Each row was made from one walk, in order. Every step used is in the known rows, and no mark comes twice. Write each row's walk.
Known rows
kipe guko zuregan lorifa robade: [ 25  31 -33 -39   9  18 -21   7  -7  18 -27  -9   8  -8 -12   8   7   2
  15 -23  17  26  24 -13  11 -19  -6 -41  17  -4  22   0   7 -25  -7  -5
  38 -13  27  20  26]
givim zuregan lorifa: [ 30  29 -11 -22  -4  -5   4  13 -27  22  -1   2  24 -16   5   4  15  -5
  26  -8  31  33  -4  -5  -3 -22  20 -21  15  20  12  18  -1 -18 -26 -32
  29 -24  22  -8   7]
givim zuregan: [ 30   5  -3 -14  -1  -6   6  44 -25   8   9  17  40 -10   9  13  24   4
  10  -2  25  29 -12   4   2  -6  24 -25  10 -11  11   0  14 -22 -10 -31
  15 -30  28 -16  12]
givim lorifa robade: [ 24  15 -25 -16  -3  13   2   1  11 -33   4 -17  16  11 -10  31  38  31
  27  -2  18  35   3   9  -8  -5   4 -41  22   8   3  22  -8 -27   1   4
  44 -29  22 -14 -16]
guko zuregan lorifa: [ 22  24 -15 -31  -5   2 -23  27 -29  28  -2   7  11   5  -8  16   7 -10
  13 -18  35  35  13  -2  -4 -15  14 -38  -3  13   9  24   4  -7  -9 -41
  38 -17  23  -4  25]
zuregan lorifa givim: [ 41  30 -11  -9 -15   7   6  24  -8  16  27 -19  13  17   5  25   2 -12
  32  14  10  18  10  27 -37  -6  -6   5  10  26 -20  22  -1  -1  -9 -30
  30  -6  12 -14   8]
kipe guko robade: [ 29 -21  -9 -21   6  27  16  52  21   3 -31  19  11 -11  -7  29  27  23
  -1  -2  10  19  -9   8  20  11   8 -43  22 -27  24 -32  45 -41  15 -11
  10 -14  50  -9  30]
zuregan lorifa robade: [ 28  11 -30 -13  -9  32  -3   7  24 -18   7  -5  13   4 -17  27  28  28
  27 -14  27  37   7  21  -5  -7   2 -36  17  25  -3  19  -6 -27 -12 -15
  39 -27  30 -28  -1]
lorifa robade guko givim zuregan: [ 44  27 -10 -20  17  20   3  -2 -15 -22  16  14  12 -18   0  -2  -4  -7
  10 -16   7  17   2   9  10 -19   5  25   5  -7  13 -30  16 -21   0   3
  15 -35   7  -6   8]
kipe guko givim lorifa zuregan: [ 28  55 -13 -30   9 -38   0   0 -52  29 -18 -16  15 -18   8   4 -11 -36
  17   6  -1  13  15 -26 -13 -17  -7   5   5 -14  27  -2   8  -3  21  -2
  37   7   3  56  11]
fivap robade: [ 16 -28   4  11  -2  29   1  41  17 -38   4  18  28  20 -14  44  45  51
  19  15   2  26  -2  37   4   6   8 -60  -8 -18  -7   4  26 -21  -1 -26
  30 -45  41 -31   0]
guko zuregan: [ 27  -1  -5 -24   2   4 -21  53 -25  16   5  21  23  10  -8  24  17   0
  -4 -11  35  31   0   1  -1   1  15 -42  -6 -19  11   3  18  -8   8 -44
  26 -22  29  -8  29]
fivap robade lorifa givim guko kipe: [ 14  13  20  12   5  45  13  17  -2 -26  29  -6  27  51  49  33  -7   7
   4  25 -57 -27   5  37 -22 -35 -29   1  12 -20  -6  16  12 -26 -20   9
 -19 -23 -21 -10 -18]
kipe guko zuregan givim lorifa robade dopov: [ 41  56 -29 -39  25   2 -23 -20 -43 -13   1 -35  10 -10  -3  14  -4   8
  23 -14   2  10   3  -9 -10 -19 -28 -44  26 -17  34  -1  14  -3  13   6
  52 -27  35  22  40]
zuregan lorifa givim guko: [ 27  37  -2 -22 -10  -6   8  16 -21  18  32 -30   9  18  38  17 -25 -41
  21  20   8  -4  16  20 -43 -20 -24   8  35  24  -9  15  -8 -10 -12 -25
   7  -3  -6  -4   6]
givim lorifa zuregan guko robade: [ 36  28 -24 -70  -1   8 -24 -25 -47  15  -1 -13  11  -7  27  12   2   1
  24  -6  27  34  -3  -5   6 -29 -17 -17  26  -2  43  18   5 -13   8  -8
  -1  18  -7  23  10]
dopov robade lorifa zuregan givim: [ 18  20 -12 -16 -20   3 -14  -8  -6 -22  70   5  33  17   7  11   7  14
  13   3 -17  13 -12  12 -47  -6 -21  15  -2  12   0  42  46  -7 -15 -20
  10 -27  19  -8   2]
zuregan givim lorifa robade guko kipe: [ 37  37  -9  -6  15  18  26 -10   0 -41  26 -24   9  26   1  28  -3   0
   7   8 -24   3   9  25   5 -14  -7  21  22  -5  19  12   7 -23 -10  22
  15 -30  -5 -21   0]
dopov robade lorifa givim zuregan: [ 25  17  -7 -10 -26  14  -3   4  -8 -15  58  -2  31  12  27   5   1  14
  13  -5 -23   8 -15   9 -38 -22  -3  22   8   6 -12  32  37 -13 -29  -5
   5 -30  10  -5  -5]
givim guko: [  9 -10   9 -15   0 -11   8  50  -9  -3  15   4  23  14  28  33   9 -14
  -6  14  21   1  -2  15  -9   0   0 -33  28 -12  14  -8  10 -38   3 -29
  -5 -27  18 -18  10]
dopov robade guko givim lorifa zuregan: [ 19  32   0 -37 -16 -17  -9 -29 -27 -17  35  -4  -7 -11   6   4 -23 -16
  11  -7  -2   9   2  -1  -5 -19  -2  33 -10   6  18   9  22  -6   2   5
  19 -14  11  27  13]
guko givim zuregan lorifa robade dopov: [ 53  55 -29 -31  12  37 -11 -25 -33  -3   9   0   4 -36  -3   3 -17   8
  42 -46  21  27 -14   5   1 -35   0 -24   4  17   6 -10 -14  -5  -2 -16
  53 -28  37  -5  18]
givim zuregan guko robade lorifa: [ 21  13  -6 -53  -4  34 -22  -7 -28   5  -6  12  12   2  36   7  17   8
   4 -22   9  22 -12   1   2 -41  -1 -12  34   5  45   3  33 -33 -18  -6
 -18 -10  -4  -3  12]
robade lorifa givim guko: [ 11  23  12 -10  -9   2   4  22 -14  -3  43 -20  16  34  48  27   4 -22
   2  18  -8 -17   5  25 -58 -21 -27  16  38  11  -4  14  12 -24 -16  -6
 -20 -15 -18  -8  -2]

Write each row's walk
[ 36  44  12 -19  -2  15  -2  10 -49  22  26  -4  36  32  55  12 -31 -39
  -7   0 -35 -11   6  15 -17 -47 -13  39  20 -14  24  18   8 -12 -29  -7
 -34   4 -42   2   6]
robade lorifa givim zuregan guko kipe
[ 16  35   5  -6  18  27  -1 -10 -30 -19  39  -2  44  33  43  16 -10  -9
   6  21 -53 -14  -5  20 -21 -33 -40  11   7 -19  12  28  16 -16 -18  -3
 -12 -24 -23   1 -15]
fivap robade lorifa zuregan givim guko kipe
[ 21  56 -14 -29  15 -37 -10  14 -52  16  -9 -27  20   6  -1   6  -6 -33
  12  13  -4  12  21 -23 -21 -10  -6 -21  17 -11  31  12  32   4  13 -11
  48 -21  12  32  30]
kipe guko zuregan givim lorifa
[ 10 -37  20  -4 -25   6   5  37  32 -39  35  20  -1   7  -7  37  16  24
 -10   0   4   5  -8  33  11  10  14 -10   0 -11  19  -8  50 -39 -18 -13
  -6 -42  47 -31  25]
dopov robade guko
[ 32   6  -3 -10   9  29   5  14  15 -38  20  14  -2   5 -13  23   8   4
   5 -10  10  14   8  32   0  -3   1   9   3   0   4 -31  21 -23  10   1
  20 -29  17 -21  15]
lorifa robade guko givim
[ 37  15 -18 -19   1  25  -7  -6  -2 -40  10 -21   5  -7  -8  40  36  52
  29 -16  26  23 -19  20  -2 -11  -4 -59  28  -2  12   9 -13 -29   3   5
  40 -33  49 -20   8]
givim lorifa robade dopov
[ 43  45 -23 -28  -7   7 -21  18 -39  35  24 -10  10  14   3   7 -14 -23
  24  -3  22  26  17  11 -33 -18  -6   0   0  18 -13  25   2  16  -9 -38
  39  -1   7   8  23]
guko zuregan lorifa givim
[ 24   3   9 -18 -12  -1   6   8 -14 -17  32  30   7 -16   4   0 -29 -13
  -1 -14  -9   2 -10   4  12 -15  18  26 -13  -9  18 -20  50 -15  -5 -10
  10 -40  30  -3  25]
dopov robade guko givim zuregan
[  4  13  13  -1  -5  28  -5   5  -4 -36  39 -19  17  39  43  30  19  17
  18  30 -34 -15   4  37 -48 -24 -38  -7  21  -1 -15  19  16 -19 -18   3
  -5 -30 -10  -5 -14]
fivap robade lorifa givim guko
[ 24   9   7  -1   7 -12  16  58  -8   8 -21  19  15   1  -5  21  -4 -26
   0   4  -6   5  15   6  -7   7   8 -17  -3 -21  13 -34  36 -16  29 -25
  30 -17  31  10  30]
kipe guko givim
[ -6 -24   7  -1 -34  15  -5  29  35 -37  27  25  16  28  -3  37  35  39
  -3 -11  -7  11  -9  19 -20  -3  13 -28   3   8   3  24  45 -36 -18 -14
  10 -40  43 -25   0]
dopov robade lorifa
[ 18  42   7 -40  -4  -3 -38 -11 -52  15  23  13  16  16  30  14 -11 -35
   4 -11   3  11  13   8 -40 -35 -24  24   2   7  32  10  15  -3   2 -24
  -5  10 -26  20  15]
robade lorifa zuregan guko givim
[ 42 -21  -4 -26  12  39   5  43  13  -1 -23  14  -2 -29  -4  38  23  42
   3 -19  19   9 -33  25  26   7   7 -66  24 -35  36 -48  35 -40  12 -12
   9 -13  72 -15  52]
kipe guko robade dopov
[ 45 -10 -12 -11   5  42  -7  26  16 -35  18   7  14  -6 -13  45  32  57
  17 -23  28  24 -25  41   2   2  -5 -59  16 -17   9 -16   1 -31   6 -16
  24 -40  59 -42  20]
lorifa robade dopov
[ 30  30 -13 -29  -5 -22  -7   4 -40   9  11 -16  26  -6  10  19  28   3
  22   6  27  35  -2  -4 -16 -11   3 -17  14   0  13  34 -10 -12   0 -11
  24  -6   5  15  -4]
givim lorifa zuregan
[ 31  36   1 -22   6  31 -31 -14 -27  -1  29 -17  -7  12   3  15  -2   5
  32   8  -7  15  19  36 -10 -26 -18   9  -9  10  -4  13  15   8 -31  -4
  21 -19   1  10  26]
fivap robade guko zuregan lorifa givim
[ 33  32  12  -9   1  41  -8  -6 -39  -4  23  -1  38  38  51  17 -18  -4
  12  12 -60  -7   9  28  -5 -54 -24  21   3 -21  15  21  16  -6 -34   4
 -21 -13 -31   2  -7]
fivap robade lorifa givim zuregan guko kipe
[ 26  43 -14 -38  -3   4 -16 -24 -27 -26   0 -14   6  17   8  19 -21 -17
  24  -7   6  19  32   4 -12 -30 -16 -14  15  10  21   6   2  -7  27  -2
  42 -11  -9  11   1]
zuregan guko givim lorifa robade
[ 41  22  -3 -15   8  -4   9  32 -39  13   5  26  34 -12   3   2 -12 -24
  12 -10  14  21  -4  -4  -7 -15  21  -3 -10  -9   4 -12  20   0  18 -35
  37 -27  18  -3   9]
guko givim zuregan
[ 40  34 -34 -27   1  27   0 -10  -7  -3   5  -7  26 -21  -1   4  20  15
  34 -20  24  38  -3  -2   5 -21   5 -24  20  19   4  18 -10 -22 -22 -10
  37 -28  21 -10  -8]
givim zuregan lorifa robade
[ 21   3  21  -5   4  -2  10  38  -9 -14  12  18  -3   9  -8  28   3 -20
  -2   0  13   8   6  30  -5  -2  13  15  -6  -4  13 -30  31 -15   8 -18
  10 -23  17 -15  29]
robade guko givim
[ 35  52 -14 -29   1 -20  -5  -6 -54  12  10  -8  19  -7   4   8  -4 -24
  26  -3  20  29   2 -11 -24 -20   1   4  -8   5   7  21  -6   8  24 -19
  47   2   0  28   0]
guko givim lorifa zuregan
[ 31  36  -4 -10 -10   7   2  15 -28   5  38 -10  33  14  33   6  22  -4
  14   3  -5  13  -9  10 -49 -27  -6  23  20  10  -9  21  12  -8 -27  -9
   2 -18 -13  -4  -2]
robade lorifa givim zuregan
[ 28 -11  20 -13  -3  10   3  56 -15  12  -4  25  27  34  18  45 -16 -22
 -17   5  -1   3  12  26  22 -12   5 -19   7 -33  37  -1  16 -26   1 -33
 -20 -10   5 -25  22]
zuregan guko kipe
[ 21  -4  12 -27   6  -3 -18  41 -22   5  12  17   3   4  -4  27  16  -2
 -15 -12  30  16   3  16   7  -6  14 -14   1 -17  31 -12  23 -21 -10 -19
  -2 -24  16 -11  41]
robade guko zuregan
[  8   9   9 -29  -3  24 -44 -20 -28 -18  16   0  27  20  27  30  31  27
  15   4 -11  14   5  30 -17 -36 -32 -18   4  -7  30  27  16 -15 -26  -6
 -10 -13 -11   5   1]
fivap robade lorifa zuregan guko
[ 36  46  -2 -33  -3   3 -20   6 -35  27  35 -18 -11   9   6  11 -15 -32
  13  -3  16  13  18  18 -23 -22  -8  27   9  21   6   9   9   7 -25 -15
   7  -2  -6   6  37]
robade guko zuregan lorifa givim
[ 30  16  11  -2  12   0  32  52 -19  -4  29   8  38  36  29  28 -34 -43
  -9  21 -20 -13   2  18  -8  -5 -11  -1  17 -23  15   2  19 -23  10 -32
  -5 -28   3 -31  10]
zuregan givim guko kipe
[ 11 -21  11 -27 -16   8 -21  28  -1 -15  32  29   0   6 -11  20   0  12
 -17 -14  10   9   0  14  15   0  14 -15 -12 -21  23  -6  51 -22 -15 -15
   1 -33  41 -12  40]
dopov robade guko zuregan
[ 63  22 -19 -51   3  33  -9   6 -44  21  23  -2  26  -5  39   0 -27 -14
  20   5   3  21 -10  15  -2 -26 -15  13  24 -10  16  -8  26  -6   2 -19
  -8   6 -10   0  22]
lorifa givim zuregan guko robade
[ 15  36   2 -33  -1   2 -23  17 -43  17  42 -18  17  31  47  12 -12 -35
  -4   1  -2 -12  12   4 -58 -35 -28  10  25   1   3  15  13  -9 -10 -17
 -11  -9 -25  14  14]
robade lorifa givim guko zuregan
[ 27  33 -13 -18   3  27   0 -14  12 -25   8   0 -18  -2 -17  17  -5  -8
  20 -19  11  15  16  23  -5 -19  -3  15   8  30   3 -13   6 -18  -5   2
  32 -22  10 -10  13]
zuregan lorifa robade guko givim
